Each row was made from one walk, in order. Every step used is in the known rows, and no mark comes twice. Write each row's walk.
Known rows
luro -> kebo: [ -0.5   1.5   5.4   0.0 -18.4   3.4  -5.1  -7.0   0.0  -6.0  12.7  -3.6
  -0.8   2.3   1.7  -4.6  11.9   5.4  -8.6  -9.8  12.7  -1.0  -7.9  13.2
   3.3   6.5]
lovot -> kebo -> vonagan -> meto -> luro: [ -8.2  -4.2  17.8 -13.4 -15.5  -2.5 -16.7  -6.0  21.7 -11.3 -11.7  12.6
 -11.2  16.0  16.3  -3.8  27.3  -1.5  -6.7   0.9 -46.2  36.1  -4.7  10.8
  14.3 -24.7]
meto -> luro -> kebo -> vonagan: [ 15.7  13.6  14.6   2.8  -6.7   8.6 -36.0  -1.8   7.1 -24.2   7.1   2.3
  -4.7  14.3   7.9 -21.4  21.0  17.4 -10.6 -17.7  -6.9  20.9 -11.0  17.9
  12.8 -13.6]
lovot -> meto: [ -2.8  -2.2  -8.0 -11.5  -0.2  -2.4  11.6  -4.2   4.6  -9.2   0.5   8.6
   5.4   5.6  -9.5   9.5   7.1 -10.8  -0.6   0.1 -11.7  -3.7  -0.5  -2.0
  11.9   4.2]
kebo -> luro -> meto -> vonagan: [ -4.2  14.3  -9.1  -8.6   7.6 -25.8  43.3  16.2  -8.6  -5.9  -9.1  -5.8
  -5.1 -10.9 -10.8 -18.9  18.3  13.2   0.1  -9.1   7.4 -18.9  -8.1   8.9
  -5.8  27.3]
kebo -> mufoz: [  3.4  -1.5   2.4   9.3   7.9   9.9 -19.6  -4.8   8.4 -10.7  -5.5  -3.7
   2.6  -1.6  10.1  -7.9   2.9  -3.1  -2.7 -17.6  -7.8  -7.6   4.2  10.7
  -1.5   9.4]
luro -> meto -> vonagan -> kebo: [-14.7  16.0  10.1  -5.2   2.7 -10.2  25.3  15.6 -13.5  -4.8 -20.3 -13.2
  -8.7 -12.8 -10.3 -14.2  -0.3   1.2  -4.6   4.2 -18.5  -9.4 -20.5  33.8
   4.7  16.3]
runet -> vonagan -> kebo: [ -3.8   5.2  -7.3  -1.5 -17.5  -5.9  15.6  -0.5 -11.0   4.0 -15.3 -11.3
  -4.0  -0.7   4.9  16.4   6.3  -8.1   6.5  20.9  -2.6   4.1 -17.6  16.2
  11.6 -12.3]
runet -> vonagan -> kebo -> mufoz -> meto: [  3.2  -5.6   4.9  14.1 -12.3   7.6   0.0  -2.0  -5.3  -9.5 -33.0 -14.8
  -2.3  -0.6  16.8  -8.9  19.3 -19.5   9.6   0.7 -23.0  11.1  -3.7  37.6
  15.3 -16.9]
luro -> meto: [ -1.3   1.6  -2.3   1.9  -7.9 -18.4  -0.1   1.2  -6.7  -3.8  -9.3   0.2
   2.0 -11.9  -3.1 -14.3  -4.5   9.1   0.6  -9.8   5.0 -21.1  -9.3  15.1
   2.2   5.6]
kebo -> luro -> meto: [  5.9  -3.8 -14.8  -7.1  -6.3 -28.1  25.9   5.6  -6.2  -0.3 -10.6   3.5
   1.9  -6.5  -2.6 -15.8  11.8  14.2   5.4  -8.8  19.9 -29.0  -5.7   8.9
  -2.4   9.7]
meto -> luro -> kebo: [  4.0  17.1   2.7  -2.1  -1.5   3.0 -18.0  -3.0   1.7 -12.4  13.0  -1.2
  -3.6   8.0  -1.3  -8.0  13.7  18.9  -8.9 -16.2  -7.9  14.3  -5.7  14.8
   9.3 -11.7]
meto -> vonagan -> runet: [-15.2   7.2  -3.2  -5.2   2.7  -0.6  18.6   2.4  -5.7  -1.8  -6.3 -18.5
 -13.7  -6.1   1.5   3.1  -2.2   5.0  -5.4  -1.5   0.2  12.6   6.9  -9.5
 -10.6  31.2]
meto -> vonagan: [ -9.4  16.6   5.4  -1.9  14.3   2.2  18.4  11.0  -2.0  -5.0   0.5  -7.6
  -7.5  -3.3  -9.1  -1.9   7.0   0.1  -4.4   1.7 -11.0   7.1  -1.8  -0.9
  -4.2  17.3]
meto -> kepu: [ 16.0   5.9  30.6  -5.3   3.8  -6.3 -12.1   6.3   3.9  -2.4  -0.8   9.8
   1.5   5.9  -4.2   9.6  12.1  13.5   2.0  -3.7  -3.5  -5.9  -3.4  14.7
   4.7 -19.7]
kepu -> meto -> luro -> kebo: [ 27.8  19.0  -5.2 -11.7   2.5   2.1 -13.1   7.1   3.0 -28.7   5.4   8.8
  -5.9   7.8  -3.7 -20.6  10.5  17.0  -9.5 -16.1 -17.1   0.4 -17.3   2.3
   6.4 -20.3]
vonagan -> runet: [ -5.6 -10.9 -11.1  -3.6 -12.2  -2.7  -1.8  -8.7  -3.5   2.3  -7.4 -11.8
  -6.4  -0.2  11.0   6.4  -9.4   6.4  -1.1   0.2  12.2   5.2   8.8  -9.9
  -4.0  15.0]
kepu -> meto -> vonagan: [ 10.6  19.0  -3.8 -11.6  17.9   0.2  23.9  21.6  -0.3 -21.2  -5.7   1.9
  -9.5  -5.5 -12.6 -11.9   3.7  -1.8  -5.7   1.2 -21.3  -4.8 -13.6 -13.2
  -7.3   9.8]
runet -> vonagan -> kebo -> luro -> meto: [  1.3   1.4 -20.5  -9.8 -22.4 -33.5  40.0   4.1 -17.7   3.2 -25.9  -8.0
  -2.0  -7.1   2.9   0.6  18.9   5.4  11.1  10.7  18.1 -26.0 -23.0  25.6
  10.4  -2.4]
vonagan -> meto -> luro: [ -3.0   0.1  16.0  -8.9   6.7  -7.4  -7.4   0.5   5.6  -3.5  -7.2  -0.2
  -5.3   6.6   3.0  10.6   8.8  17.4  -2.5  -2.7 -35.3   9.2   0.6  10.7
  15.1 -15.7]
mufoz -> meto: [  5.7  -9.5  11.5   5.7  -1.8   3.2   6.5   3.5  -3.8  -1.7 -11.3   0.1
  -1.3   1.5   1.7 -14.4   8.2  -8.0   5.1  -2.6 -13.2  17.7   9.7   9.8
   4.1 -10.9]
luro -> kebo -> mufoz: [  2.7   1.1   6.4   9.6 -12.1  13.1 -22.5 -11.9   9.6 -17.6   6.6  -6.7
   2.6  -0.3  11.9 -13.1  13.7   2.7 -10.7 -26.9   2.9 -10.0  -5.7  22.6
   2.0  16.0]
mufoz -> meto -> luro -> kebo -> vonagan: [ 20.5   5.0  25.6   9.7  -8.1  10.7 -31.1   0.9   3.9 -27.4  -4.8   0.3
  -6.3  15.6  10.2 -37.4  30.1   8.2  -5.7 -19.7 -20.7  38.6  -0.4  30.2
  18.2 -25.7]
runet -> vonagan -> kebo -> luro -> meto -> kepu: [ 19.7   8.6   7.9 -14.5 -17.8 -39.7  27.8  11.1 -12.5  -0.6 -25.6  -0.2
  -1.0  -1.2   0.3   9.1  30.5  19.1  12.5   5.4  14.8 -29.7 -27.1  40.8
  16.6 -23.2]
kepu -> kebo -> luro: [  3.0   1.0 -11.3 -13.0  -3.3   8.6  23.3  -5.0  15.7  -0.8  -0.6   4.1
  -2.7   0.7  13.1  -9.2  15.8  13.3   5.7  -7.9  14.7  -8.0   4.8  -8.4
 -17.4   1.7]
mufoz -> meto -> luro -> kebo: [ 10.2   7.4  13.7   5.2  -2.9   7.2 -14.6   0.8  -2.0 -15.0   1.4  -1.6
  -5.3  10.2   2.1 -23.5  22.4   9.6  -3.4 -20.3 -21.6  31.1   3.3  26.8
  13.9 -24.5]
kepu -> meto -> mufoz: [ 16.6  10.0   1.9 -13.3   9.9 -20.0   5.3  19.8   3.8 -17.6   2.7   1.5
  -1.2  -4.4  -8.2 -17.0   2.4   6.9   5.3  18.2  -2.2 -15.8 -14.1 -17.0
   1.2  -6.4]
kebo -> vonagan: [  8.8  -4.1  10.6   4.8  -5.2   4.1 -15.2   0.6   5.5 -12.2  -6.7   2.5
  -1.5   4.5   8.4 -14.9   6.9  -1.4  -2.4  -1.1   1.8   9.4  -5.4   3.6
   3.3   0.1]
runet -> vonagan -> kebo -> luro: [  4.6   0.6 -22.3 -10.4 -17.0 -14.3  43.1   2.6 -11.0   6.5 -16.5  -8.5
  -4.3   4.8   6.7  12.4  23.8  -2.3  11.3  22.4  15.5  -3.5 -14.6  10.7
   8.2  -6.8]

Which walk is each row?
[  9.1  -9.5  -6.8 -14.2  -3.8  -3.5  36.7   6.0  -5.2   6.0 -14.5  -3.2
  -3.1   9.5   4.5  -4.5  15.1   0.2   4.2  18.0   8.7  -3.9  -8.9  14.5
  -1.4  -1.7]
vonagan -> kebo -> luro
[-10.5   2.5 -20.5 -11.3  -4.6 -27.9  42.9   7.0 -11.9  -3.4 -17.2 -16.1
 -11.8 -10.8   0.5 -12.3  10.1  19.2  -0.6  -9.5  18.7 -15.5   0.3   0.0
 -12.0  40.2]
kebo -> luro -> meto -> vonagan -> runet
[ -9.9  -1.6  12.2  11.5 -11.8  15.4   0.6  -5.1   1.1 -22.3 -11.1 -27.0
 -13.3  -3.4  15.5 -23.4  21.2   0.1 -11.4 -29.9 -12.0  19.4  10.3  25.0
  -3.4  33.7]
luro -> kebo -> mufoz -> meto -> vonagan -> runet
[ -6.5  10.0  -1.8 -14.2  -2.3 -28.9  19.3   5.9  10.7  -6.9  -1.4  -2.6
   0.4 -15.7   3.8 -26.5  16.2  30.9  12.3  -1.4  23.0 -33.9  -5.3   4.2
  -8.4   8.7]
kepu -> kebo -> luro -> meto -> mufoz
[-11.0  -1.7  -8.4  -0.3  -9.3   9.7 -10.2 -11.9  20.3  -7.9  -6.2   7.0
  -1.4   3.1  15.2 -10.3  14.6 -17.6  -4.8 -10.9 -22.2  10.3   2.8   7.7
  -7.5  -0.2]
lovot -> kebo -> mufoz
[  3.1   1.5  35.8 -10.2 -18.5 -26.5  -3.1   0.6   3.2   1.0  -7.8   0.0
  -2.0  -0.2   3.9  40.4  26.1  15.4   4.9   4.7 -12.5 -11.2 -11.0  21.3
  23.5 -23.2]
runet -> vonagan -> meto -> kepu
[  0.0   3.9   0.4   5.0   5.2  14.1 -19.4  -4.1  16.4 -17.3 -18.4   9.9
  -5.9  11.0  14.6 -30.4  26.0 -14.2   1.5 -22.0 -52.5  40.4  14.9  21.8
   3.9 -33.1]
lovot -> kebo -> mufoz -> meto -> luro
[  6.3  -8.0  -7.4 -12.5 -10.2 -20.6  34.7   7.9 -11.7   2.8 -22.2  -3.4
  -1.0  -1.6   2.1 -17.1  10.6   7.1   4.4   6.4  10.4 -23.4 -16.0  27.3
   2.6   4.8]
vonagan -> kebo -> luro -> meto
[  7.5  -2.3  15.3   5.7 -23.2   7.6 -21.8  -6.5   6.8 -17.7   6.8  -1.4
  -1.7   6.8  10.1 -17.0  18.9   3.7 -11.5 -10.1  14.2   6.7 -13.5  15.5
   7.1   4.7]
luro -> kebo -> vonagan
[-10.0  15.0  15.2   4.9  11.0   1.2   5.8  10.8  -4.1 -15.8 -26.2 -17.6
  -5.6 -14.2   1.0 -24.3   3.4  -2.3  -7.1 -13.5 -26.1 -17.9 -16.7  44.6
   1.6  24.6]
luro -> meto -> vonagan -> kebo -> mufoz
[ -4.8  10.1   3.5  -5.5  -5.4 -19.7  -3.3  -2.3   0.1  -3.3  -7.9  -5.7
  -6.9   1.2   5.1  26.5  17.5  13.2   4.0   4.2 -27.7   8.1  -3.0   6.8
  24.1 -22.9]
runet -> vonagan -> meto -> luro
[ 22.4   1.6  15.0 -12.3  -1.5 -34.1  10.8  12.2  -3.2  -3.9 -10.5  11.6
   3.3  -0.4  -4.6  -8.4  23.7  28.6   6.6 -13.9  14.7 -30.9 -10.7  23.8
   4.1 -12.1]
kebo -> luro -> meto -> kepu
[  0.6 -12.9  49.3 -17.9 -26.7 -10.7 -15.5  -3.1  25.2  -8.4 -11.8  19.8
  -6.5  15.2  16.3   9.0  37.5  -0.3  -6.3   4.1 -31.6  19.0 -10.7  24.0
  12.8 -28.4]
lovot -> kebo -> vonagan -> meto -> kepu
[ 23.0  -7.0  50.4   3.7   4.6  13.5 -17.7   7.9   4.4 -13.4 -29.6  -0.1
  -0.2   9.7  13.2 -15.5  20.6  -3.2   4.4  -9.0 -34.7   6.8  -2.1  56.5
  13.2 -30.6]
vonagan -> kebo -> mufoz -> meto -> kepu
[ -7.2 -11.3   2.5   7.4 -10.9  12.6  -4.5  -9.0  16.5  -9.8 -18.3   6.2
  -2.7   3.9  17.1 -25.8  24.0 -25.8   0.9 -14.4 -36.1  29.3  12.3  18.2
  -2.5 -13.9]
lovot -> kebo -> mufoz -> meto
[ -8.6  -8.7  45.9  -4.8 -27.5 -17.4 -18.8  -0.7  11.7 -15.9  11.4 -12.4
  -3.8   2.0  10.9  -8.5  29.4  17.3  -8.1   9.5   5.7   2.2 -16.7  19.8
  20.2  11.0]
luro -> kebo -> vonagan -> meto -> mufoz
[  3.0  14.8  -5.3 -13.3  -1.7   2.1  -7.4  -7.9   6.2 -22.1  12.9   8.6
   1.0  16.0  -9.9   0.2  21.4   8.1  -8.6 -15.1 -20.0   9.4  -6.7  12.8
  21.5  -5.9]
lovot -> meto -> luro -> kebo
[  4.9 -14.3   2.1   1.4 -16.0   2.3 -17.7  -8.6   2.1  -9.4 -12.7 -10.0
  -7.3   3.4  20.0  -8.0  -1.9   4.9  -3.2  -2.2  14.0  12.4   2.4  -5.1
  -1.9  13.2]
kebo -> vonagan -> runet
[  4.6   3.1  16.0   0.8  -7.3  21.1 -21.8  -8.0  22.0 -14.6  -4.6   6.6
  -3.9  -0.4  21.1 -18.4   6.8   5.8  -1.2  -8.5   2.2   4.7  -2.9  -0.4
  -8.7  -4.0]
kepu -> kebo -> vonagan
[ -0.6   1.0  24.0   1.2  -5.6   6.4 -33.2 -10.5  14.9 -20.8   0.4  -7.5
  -3.6   5.4  12.9  -3.1  22.3  19.5 -14.0 -28.4 -31.0   0.0  -3.9  33.8
  17.1   0.8]
vonagan -> meto -> luro -> kebo -> mufoz
[ 31.4  17.5  -2.5  -1.9   9.9  12.2 -32.4   2.0  11.6 -40.4  -0.9   5.8
  -3.5   6.1   5.5 -27.7  12.7  15.3 -11.1 -31.6 -25.3  -7.0 -13.8  12.9
   3.8 -11.5]
kepu -> meto -> luro -> kebo -> mufoz
[ -7.3  -4.0   5.8  11.3   7.7  12.2   5.4   0.8  -0.7 -16.5 -23.5 -23.4
 -13.1  -5.0  13.6 -18.6  10.5  -6.7  -3.4 -21.3 -22.6  20.7  18.9  12.6
  -6.8  27.5]
kebo -> mufoz -> meto -> vonagan -> runet
[ 14.9 -10.3  65.5  -8.6 -30.5  -7.4 -30.4  -3.4  14.7 -17.7   1.4   6.0
  -3.1  10.6  13.3   5.9  37.2  21.7 -12.4 -11.0  -3.7  -0.6 -18.6  39.6
  21.4 -11.5]
luro -> kebo -> vonagan -> meto -> kepu
[ 13.8   1.0  19.1   8.9  18.1  20.2 -17.6   5.4   0.1 -17.7 -30.2  -7.7
  -5.5  10.7  13.1 -27.9  11.6  -5.4   3.2 -12.4 -50.1  23.9   5.4  43.2
  15.1 -27.9]
vonagan -> kebo -> mufoz -> meto -> luro
[ 11.0  15.9   2.6 -17.9  13.5   7.0  34.2  24.1  -5.9 -18.2 -18.7  -3.7
 -12.7  -0.1  -8.7 -12.7   1.4  -7.9  -5.9  17.1 -30.6  -0.1 -25.1   7.0
  -2.5   3.5]
kepu -> meto -> vonagan -> kebo
[ -1.6   5.4   6.6   5.0   3.2  26.1 -26.0 -13.2  24.6 -14.5  -5.6  -0.7
  -0.1  -8.0  21.7 -14.9   1.3   4.1  -1.3 -25.8 -10.0 -10.6   6.6   7.5
 -13.2   2.6]
kepu -> kebo -> mufoz
[  4.1  -3.0  52.9  -8.3  -2.7  11.3 -32.9  -8.4  33.1 -13.9 -10.7   5.8
  -1.6  -2.3  22.8  10.0  19.3  24.5  -2.8 -25.4 -29.3 -19.3   1.1  30.9
   0.9 -12.8]
vonagan -> meto -> kepu -> kebo -> mufoz
[ 14.5  14.6   8.9  -7.3  19.9  17.1  15.9  20.5   2.7 -28.7 -25.1  -6.0
  -9.6  -2.6   1.1 -21.5   3.7 -11.4  -8.1  -0.7 -38.7 -10.6 -21.2  16.7
  -3.7  11.9]
kepu -> meto -> vonagan -> kebo -> mufoz
[  5.8  -9.0  49.0 -12.7  -6.1 -15.1  -9.3   3.8   8.3  -0.2  -4.9   6.9
  -0.9   3.6   2.7  23.2  17.2  18.3  -1.6   0.3 -18.9 -11.7  -5.7  23.9
  15.3 -18.2]
vonagan -> meto -> kepu
[ -6.6   8.3  16.2   5.1  11.8   4.5  23.7  15.5  -6.3  -7.9 -11.3  -7.4
  -8.8  -1.6  -6.2 -17.6  15.7  -8.5   0.9  -4.9 -25.6  27.1   6.9  12.8
   0.1   5.6]
mufoz -> meto -> vonagan
[-21.1   3.4  13.9  -6.5 -17.4 -37.6  11.4   3.0   0.4   2.6   0.1 -16.9
  -2.8  -9.4   1.4  27.0  18.8  10.5   9.8  26.0  -1.6  -6.6 -10.4   1.2
  22.0  -1.2]
runet -> vonagan -> meto -> mufoz
[-14.1  20.6   5.4   0.2   6.9 -17.1  14.7  13.3  -8.1  -7.9  -8.1  -7.0
  -5.6 -17.0 -12.6 -16.1   1.8   8.8  -4.1 -11.1  -8.5 -11.6 -10.9  14.5
  -1.5  21.0]
luro -> meto -> vonagan
[  8.0  -5.9  31.4  -0.3  -6.0   6.2 -17.6  -2.8  20.0 -13.0 -18.0  16.0
  -1.3  10.2  13.8 -17.7  35.9 -12.7   3.1 -18.6 -40.3  21.6   7.2  33.8
   2.2 -34.5]
lovot -> kebo -> mufoz -> meto -> kepu
[ 24.4   1.0  54.0   0.9  -5.2  17.1 -29.8   2.9  22.6 -20.4 -16.2  14.8
  -4.1   7.0  18.2 -23.8  27.4  11.7   5.7 -16.5 -16.6  16.9   2.4  25.9
   2.6 -40.1]
mufoz -> meto -> kepu -> kebo -> vonagan
[  9.2  15.4   6.2   7.8   6.0  14.3 -37.7  -7.6   9.8 -23.7   7.0  -3.7
  -1.2   6.3   9.2 -16.0  16.8  16.7  -9.8 -33.8 -16.5   3.9  -2.5  25.2
   6.8  -3.7]
meto -> luro -> kebo -> mufoz
[ 19.2   6.5  21.2 -18.7   1.9   1.8   9.6   2.9  20.7  -3.9   0.2  14.9
  -1.5   5.5   9.6   0.7  27.9  28.3   7.7 -10.5  10.8 -17.5   1.4   6.4
 -10.8 -20.4]
meto -> kepu -> kebo -> luro
[ 10.3   6.2  10.7   4.2  16.1   4.9  -8.8   7.9  -3.3  -9.7 -12.1   2.0
  -5.1   9.1  -0.4 -19.0  11.2   3.6   5.9  -9.4 -33.7  29.9  12.8  13.6
  11.0 -32.0]
mufoz -> meto -> luro
[  6.1  -3.2  29.5  -3.2   1.3  -3.0 -26.5   1.3  11.1 -16.0 -11.4   2.3
  -7.1  11.1  12.4  -2.2  15.5  15.0  -5.3  -3.7 -33.0  20.3  -2.8  13.1
  18.6 -17.7]
kebo -> vonagan -> meto -> luro
[-10.2  10.1   5.4  -8.4  15.6  17.1  19.1   4.8   5.2 -21.8 -15.6  -7.1
  -2.4   4.4  -3.5  -0.2  14.4 -20.2  -7.7  -0.3 -39.9   0.2 -10.8  28.1
  11.5  27.5]
lovot -> meto -> vonagan -> kebo -> mufoz
[ -1.7 -16.2  34.0  -2.5 -35.2  -1.5 -19.0 -10.4  11.2 -14.7   0.9  -4.2
  -4.1   5.4  15.8  -3.3  24.8   8.0 -14.8  -5.6  -1.4   4.2 -15.4  25.6
  17.5   8.5]
luro -> kebo -> vonagan -> meto
